Each row was made from one small tree. The marks that hang from a mark follow it in brackets, in alphabetical order. Every link used is in the known rows. Write each row's tree.
Known rows:
S{K{A{U Y} B} Q}: [-39  21  14 -32  -8  10 -25  -5  35   2 -26 -45  23   4 -10 -17   1  -8
 -12  19  39  10  45 -62  41  51  21  58   9   4   1  24]
B{Z{H{K}}}: [ 40  -8   4  19  17 -31   6  12   2  49  16  15 -27  -6   4 -48 -17 -41
 -37   1  -4  -6 -51   2  -6 -22  -9 -13  14 -21   9   2]
Z{B H{D Y{N}}}: [ 48 -47 -19  11 -29 -54  58   7 -23  -6  -2  27 -49  -2   3  43   9  -4
   2  16  93  15  22  33 -24 -21  44 -53   4   8   1  -3]
G{Y}: [ -2 -18   7  18  23  20 -37  -7 -19  15 -11 -17  11  -1 -26 -29  16  34
   8  25 -49   3   5  14 -33 -35   8   5  -2 -18  18   4]
U{A}: [ 46  11 -23  36  -7  41  -3  25   3  50   5  -6 -19  -5 -28 -25  29  39
  13  11 -20   6 -11   5 -17 -17 -15  21  33 -26   9   3]
Q{S}: [ 24   8  12  13  41  25 -30   8 -10   7   4  -3  20 -12   3   0  20 -14
  38   9   2  11  -4   8 -22 -36  -6  23  -2  -9  10 -21]
N{Y{A H{D K Z{B}}}}: [-21  17 -13 -24 -17  14   2 -23   9 -15   2  21  -5 -12  10  74 -28   6
   4 -31 -47 -23 -21  36   8 -40 -15 -56  -4 -16 -16   3]
Q{S{K{A B}}}: [-12  20  12 -25  40  55 -13  11   7  -3   0  -6  33  -3  12  13  24 -43
  33  -2  61  16  14 -20   6   0  21  55 -25   0  -9   3]
Y{H{Z}}: [ -1  17  26  27 -25  21  -5  -1 -47  37  12  -4  21  11   9   5  -5  -8
  24  -3 -24 -23 -57  -5 -15 -55 -33  10  11 -14  11 -45]
H{K{A S{Q}} Y{N} Z}: [-33 -36 -15 -58 -26  44  16  10  24 -14  26  -1  -4   3  23  11   6 -23
 -40   9  -8  -4  -2   3  -5   6  -8   9   5 -31  -5 -24]
U{A{K{B{Z}}}}: [ 34  -8 -25  29   0  52  16  19  26  52  -6   1  -4   2 -19 -42  23  16
 -21 -15 -14   4 -17  -5 -16  26 -13  25  19  -8   1  10]
Y{A H{K{S}} N}: [ 28  70  23  25  19  -9  -3  -5 -14 -74  48   8  -2 -18  25  44   9   9
   5 -22 -54 -17  -8  -2  23 -32 -43 -69  25   7  20   3]
B{Z{H{D K Y{N}}}}: [ 36 -40 -19  -3 -23 -59  24  25   8  23  22  44 -26  -6  -1 -30 -14 -32
 -43  -2  36  -7 -28  14 -12  -5   2 -50   9  -5   6   6]
H{D K Y{N}}: [  6 -32 -18 -40 -29  -8  22  20  21  -5  27  56  -8   8 -17  11  -2  31
  -2  18  16 -28  13  22 -15   1   7 -63  -1   4   1   7]
G{Y{A N}}: [ 30   1  -6  26   7   7 -56  11   1 -41  21  -7   1 -22 -17  -9  44  36
  -3   6 -58  20  -1  15 -10 -32 -13 -40  14 -23  33  18]
N{Y{A{U}}}: [ -8  30 -10  39   7 -10 -25  -7  16 -28 -10 -22 -29 -18 -13   9   0  40
  -7 -17 -43  12  19  39  15  -4  -6  -9   3   6  -3  30]
S{K}: [  3  23  21   2   2  29 -18   0  11  35  24  -5   6  -3 -14 -13  -2   2
  28  14  25  -7 -11 -34  18 -12  14  39  -1  -6  15   6]
Q{S{K{B}}}: [-16  26  14 -23  45  39 -26  11  10   8   5  -1  12  -1   3   6  -1 -27
  39   1  52   7  15 -28  10 -11  15  44 -24   6  10   7]
N{Y{A{K{B} U}}}: [-29  20  -9  31  16  14 -10 -16  27 -33 -21 -22 -21  -6  -5   8  -1  40
 -25 -31 -42  11  26  34  15  24   2  -3  -9  29 -13  37]
K{B{Z{H}} S}: [-30   9   5  40  35 -30  18  28 -21  22 -11 -19 -32   1  12 -47 -44 -43
 -11 -10  40  11  21 -15  -2  16  12  38 -37  20  -1  20]
K{A{Y} S}: [ -5  -5  12   9  19  10 -14 -14 -26 -17 -15 -33  37  -2   2   5  23  -4
  23  14 -12  32  22   7 -10   4  13  71 -17   3 -17 -17]
H{D K}: [  0 -20  -5 -24   0  16   5  -2  12  36   8  42  15   0 -11  -8 -22  18
  24  25 -16 -35  -1   5 -19  -8   1 -39  -9 -11 -12  -3]
Q{S{J K{B{Z{H{D}}}}}}: [ -5  10 -12 -34  30  -7 -23  -1  46   7  -3   7  11 -30   2  -4 -21 -58
  37 -12  98   7  14 -51  25  24  40  39 -21   2   3  19]
Z{B H{D K{A{Y{N}}}}}: [ 48 -37  -6 -34   2 -32  43 -24 -16 -10  -7  28 -16   1  17  56  15 -20
   2  24  44  17   2  25 -20 -19  36 -54  10 -14 -18 -16]
K{A{Y} B S{J}}: [-37  24   4  -6  39  18 -16  -7  13 -23 -34 -53  23   1  -5  -1   5  -7
  42   2  24  25  45 -32  19  49  40 104 -40   3 -19  17]
A{Y}: [ 20   6  15   2   3 -10 -50   3 -12  26  -1 -10   9  14 -30 -11  13  34
  23  23 -37  14 -23  -3  -3 -31  -6  37   6  -6  22  -9]
U{A{K}}: [ 45 -11 -22  32  -4  62  11  -1  16  41  -1  -3   0  -3 -18 -23  37  43
  -7   0 -32   7 -15   5 -23   5 -11  21  36  -8   0  -6]
H{K Z}: [-11 -17   0 -38  -2  55 -14   2   7  68  26  21 -13  15   3 -18 -21  -5
   6  16 -52 -25 -66   0 -13 -35 -26   5  -3 -45   6 -32]
N{Y}: [-23  28  12  23   9  21 -34   4   2   9  -3 -28  -9  -1 -13   6   5  23
  -2   2 -37   5   0  27  -9 -34   7  24   3  -7  -2   8]
N{Y{A H}}: [-11  65  10  40   5   9 -23  -5  -7 -33   3 -20  -3 -13   0  42   3  23
  -5 -29 -52  -6  -9  30  18 -45 -17 -15  11   3  -2  21]
Z{B H{Y{A N}}}: [ 71 -11 -17  32  -4 -38  46  13  -8 -25  14   7 -75  -8   8  45  26   0
 -11  -1  59  25   2  35   5 -32  27 -43  15  -4  16  17]
H{D K{A{Y} B} Z}: [-50 -53 -26 -88 -34  47  -4  11   7  48 -10  42  28  28   2   3 -21 -18
  12  13  -5 -12 -33   1 -12  14  -1   5 -39 -29 -34 -19]

Write each row's tree:
[ 35  -8  17  16 -11 -28 -16  -9 -23 -32  -8 -20  26   5 -11  -4  58  15
   9  17  -9  35   6  15 -11  15  -1  20  23   0  -1 -28]
K{A{U Y{N}}}
[  8  33  34 -11 -20  13 -11   0 -32  -3  48  15   9  13  20  25   9 -10
   3  -1 -43 -28 -64  -9 -11 -56 -45 -46  34 -21  24 -51]
Y{H{K Z} N}
[-86 -63 -41 -78 -24  28  45  17  10  36  -6  49 -25  26   0   2 -74   2
   7   1  32 -33  24  10 -11  25  13  -4 -64   9 -23   7]
H{D K{B S} Y Z}
[-22   7  12  -9  50  29  24   8  11  12  -2  -3   9   6  12 -25 -14 -42
  -7  -4  -8 -13   9  -4  -4  26   3  27 -33 -13 -23  13]
H{K{A B{Z} S}}
[ 24  18  11  41   6 -36 -23 -20 -33 -73   2 -10   7 -16  -9  10  29  44
   0  -9 -55   4  16  19  -7 -24 -23 -70  28  10  30   8]
G{Y{A{U} H N}}
[ 10 -12  33 -16 -12 -12  -7 -55 -32 -38   6  -9  38   8  19  51  12   4
  10 -10 -40  18 -17  -7 -16 -14 -14   5  13  29  20 -60]
A{K{S} Y{H{Z{B}} N}}
[ 13 -15  16   3  16 -59 -20 -70  17 -64 -17 -30  14 -12 -11  -5  11  47
  13   2 -22  29  48 -20   3  67  13  26  18  54  20 -24]
A{K{S{J}} U Y{N}}
[-13  55   9  47   5 -21  -8 -21 -10 -47 -13 -23 -14 -12  -3  35  -4  35
  -4 -33 -45  -5  13  36  17 -22 -16 -26  15  21  -4  20]
N{Y{A{U} H}}
[-45  -4   9 -28 -22  12  11 -24 -22  20   1  15  33  -3  22  20 -53 -14
  12   4 -26 -45  -7 -20 -13 -20 -26 -31   1  -4  -8 -38]
Y{H{D K{S{Q}} Z}}
[ 21  12 -12  40  19  34 -25 -26  59 -22   5 -31  15 -43   8 -11   5  15
  -1 -13 -40   3  16 -26  29  35  -4  21   7  -1   7  19]
Y{A{K{S{J Q}}}}
[  0  -2  21   0 -20 -57 -14 -35 -48   7 -24  -7   3  21 -18   2 -16  32
  24   3 -33   0 -19   3  -3 -15 -27   8  17  23  19 -40]
A{U Y{H{Z}}}
[ 55  67  23  62 -15 -13 -22  18 -22 -56  46   1  11 -18  11  32  41  11
  10 -21 -33  -4 -31   0  18 -43 -45 -55  38   0  29  -5]
Y{A H N}
[ -30   46    7  -48    1   37  -56   -9   88    6  -16  -62   36  -19
  -15   -9    8  -19   12   15   48    3   27 -101   66   56   44  100
    9  -28    8   35]
S{J K{A{Y} B} Q}
[-24  23  22 -45   0   6 -25  -7 -25  27  -3   5   6  38 -10  15 -22  14
  15   4 -49 -17 -50 -13   7 -42 -26  13  -1  -3  15 -19]
A{Y{H{K{B} Z}}}
[-31 -42 -33 -23  -3 -21  78   6 -14   3 -30  27 -43  27   8  -3 -23   4
 -31   6  75  -7  37  32  -8  28  39 -31 -21  32 -40  29]
Z{H{D K{A{U} B} Y}}
[ 38 -46 -20  -4 -26 -44  34  24   6  12  18  40 -10  -8   5 -24   6 -45
 -48  -5  43   0 -28  20 -13   3   8 -39   8 -12 -10   2]
B{Z{H{D K{A} Y{N}}}}
[-30 -21  -1 -63  -8  24  -4   2   0  14  -1   9  -7  34   4  -4   3 -10
  -8   7 -24   4 -32   2  -3  15 -15  11  -9 -23  -9 -25]
H{K{A{U Y{N}} B} Z}
[  7 -30  11 -25 -27   1  58 -43 -33  15 -13  33  31   5  19  49 -14 -21
  33  -1   4 -37 -18  18 -26 -11  -8 -48   1 -14 -28 -52]
Y{H{D K{A{U}} Z{B}}}
[ 17  11  -7  41  14  50  -6  11  28   3   6  -1   1  -4   2 -14  15  20
  -4 -19 -29   1 -15   0  17  17 -12   4 -14   9   1  27]
Y{A{K{B}}}
[ 20  -6  12  12  -8 -47 -10  23  -5 -15 -18 -13  18  11 -14 -35  37 -27
 -10  -5  17  31   0  -1   0  47  -3  26  -3   0  -3  -1]
K{A{U Y{N}} B{Z}}
[ 12 -35  -6 -44 -16 -24   6 -21   3 -18  -6  34  34   3 -10   9  14  19
  10  23  -9  -3  16  17 -17  27   4 -42   6   2 -23 -18]
H{D K{A{U Y{N}}}}
[-31  20  20  -2  15 -18  34  -7 -23   6  -6  25  26   5   9   6 -53 -19
  18 -12   0 -47  14 -13  -9   2 -11 -34 -23  22 -13   0]
Y{H{D K{B{Z} S}}}
[ 52 -36 -31  31 -41 -65  11  39   7   8  22  37 -24 -22  -5 -29   0 -31
 -37 -14  45  11 -28  17   0  -2  -3 -44   8  -4   9  17]
B{Z{H{D Y{A N}}}}
[-31 -25 -11  -2   8 -35  15  14 -25  -6 -34 -12  17   4  10 -22 -15 -55
 -11  -9  51  36  27  -4  -3  40  27  51 -44  19 -32  13]
K{A{Y} B{Z{H{D}}} S}
[ -3 -40 -30  16 -28 -30  38  18 -27  23 -10  22 -33  10  -4  -8 -16  12
 -14  13  66   4  12  25 -15 -15  31 -16  -6  22 -12  11]
Z{H{D Y}}
[-37  24  16  -7  -4  29  -5   2  34   9 -19 -46  19  -3   1 -25   2 -21
 -13  15  55  -2  48 -60  34  53  22  49   7  -2  -6  23]
S{K{A{U} B} Q}
[-44  22   2  -1  47   3  20   4 -10  14 -10 -23 -53  13  26 -21 -45 -12
 -33  16  13  -4  27 -19   8  -7  16   0  -3  12  -3  23]
Z{H{K{B S{Q}}}}
[ 24 -16  11  16  -1 -18  -7 -17 -21  -6 -27 -21  25   8 -17 -11  39  19
  15  18 -10  26   7  20 -11  17   5  38   8   1 -13 -20]
K{A{U Y}}
[-31  -5   9  39  18 -22  22   8   8 -10 -40 -52  17 -18  14 -53 -13 -52
 -23  -5  31  11  68 -23   1  80   7  50 -18   7 -22  10]
K{A{U} B{Z} S{Q}}
[-50   1 -19 -20  25 -14  20  -9  16   9 -21  -8 -32  -7  19 -13 -59 -12
 -11  16  43 -13  48 -34  11  23  35 -11 -11  13 -16  27]
Z{H{D K{B S{J Q}}}}
[  1   2 -17  22 -11  16   4  26  38 -49  18 -10 -18  -8   4   2  20  25
 -35 -15   4   8  34   0  19  31  -4  -8   1  22  17  33]
H{Y{A{K{B S{Q}}} N}}
[ -4  -2  -6  30   5 -23  20  50  -5  43  -6   1 -42  18  -8 -48 -18 -29
 -27  -9  49   0 -16  -1   2   2  12  21 -20   4   6  30]
K{B{Z{H{Y}}}}
[-25 -14  13 -34 -45   1 -20 -13 -24 -13  -1  17  50  31   7  25   9  14
  -2 -12 -20   4 -33 -18 -12   5 -17 -11   1  35   8 -38]
A{K{B} Y{H{D Z} N}}
[ -2 -31 -38 -46 -20  47  11  19  37  35  29  40 -45  11  -7   4 -18  15
 -17 -10 -36 -25 -52  26  17 -22 -24 -14 -15 -34   7  11]
H{K Y{A} Z}
[ 55  56  21  71 -14 -51  -3  -2 -30 -72  27  -2  -4 -19   7  23  31  25
  10 -23 -25  -3  -2   7  18 -14 -44 -69  42  21  26  -6]
Y{A{U} H N}
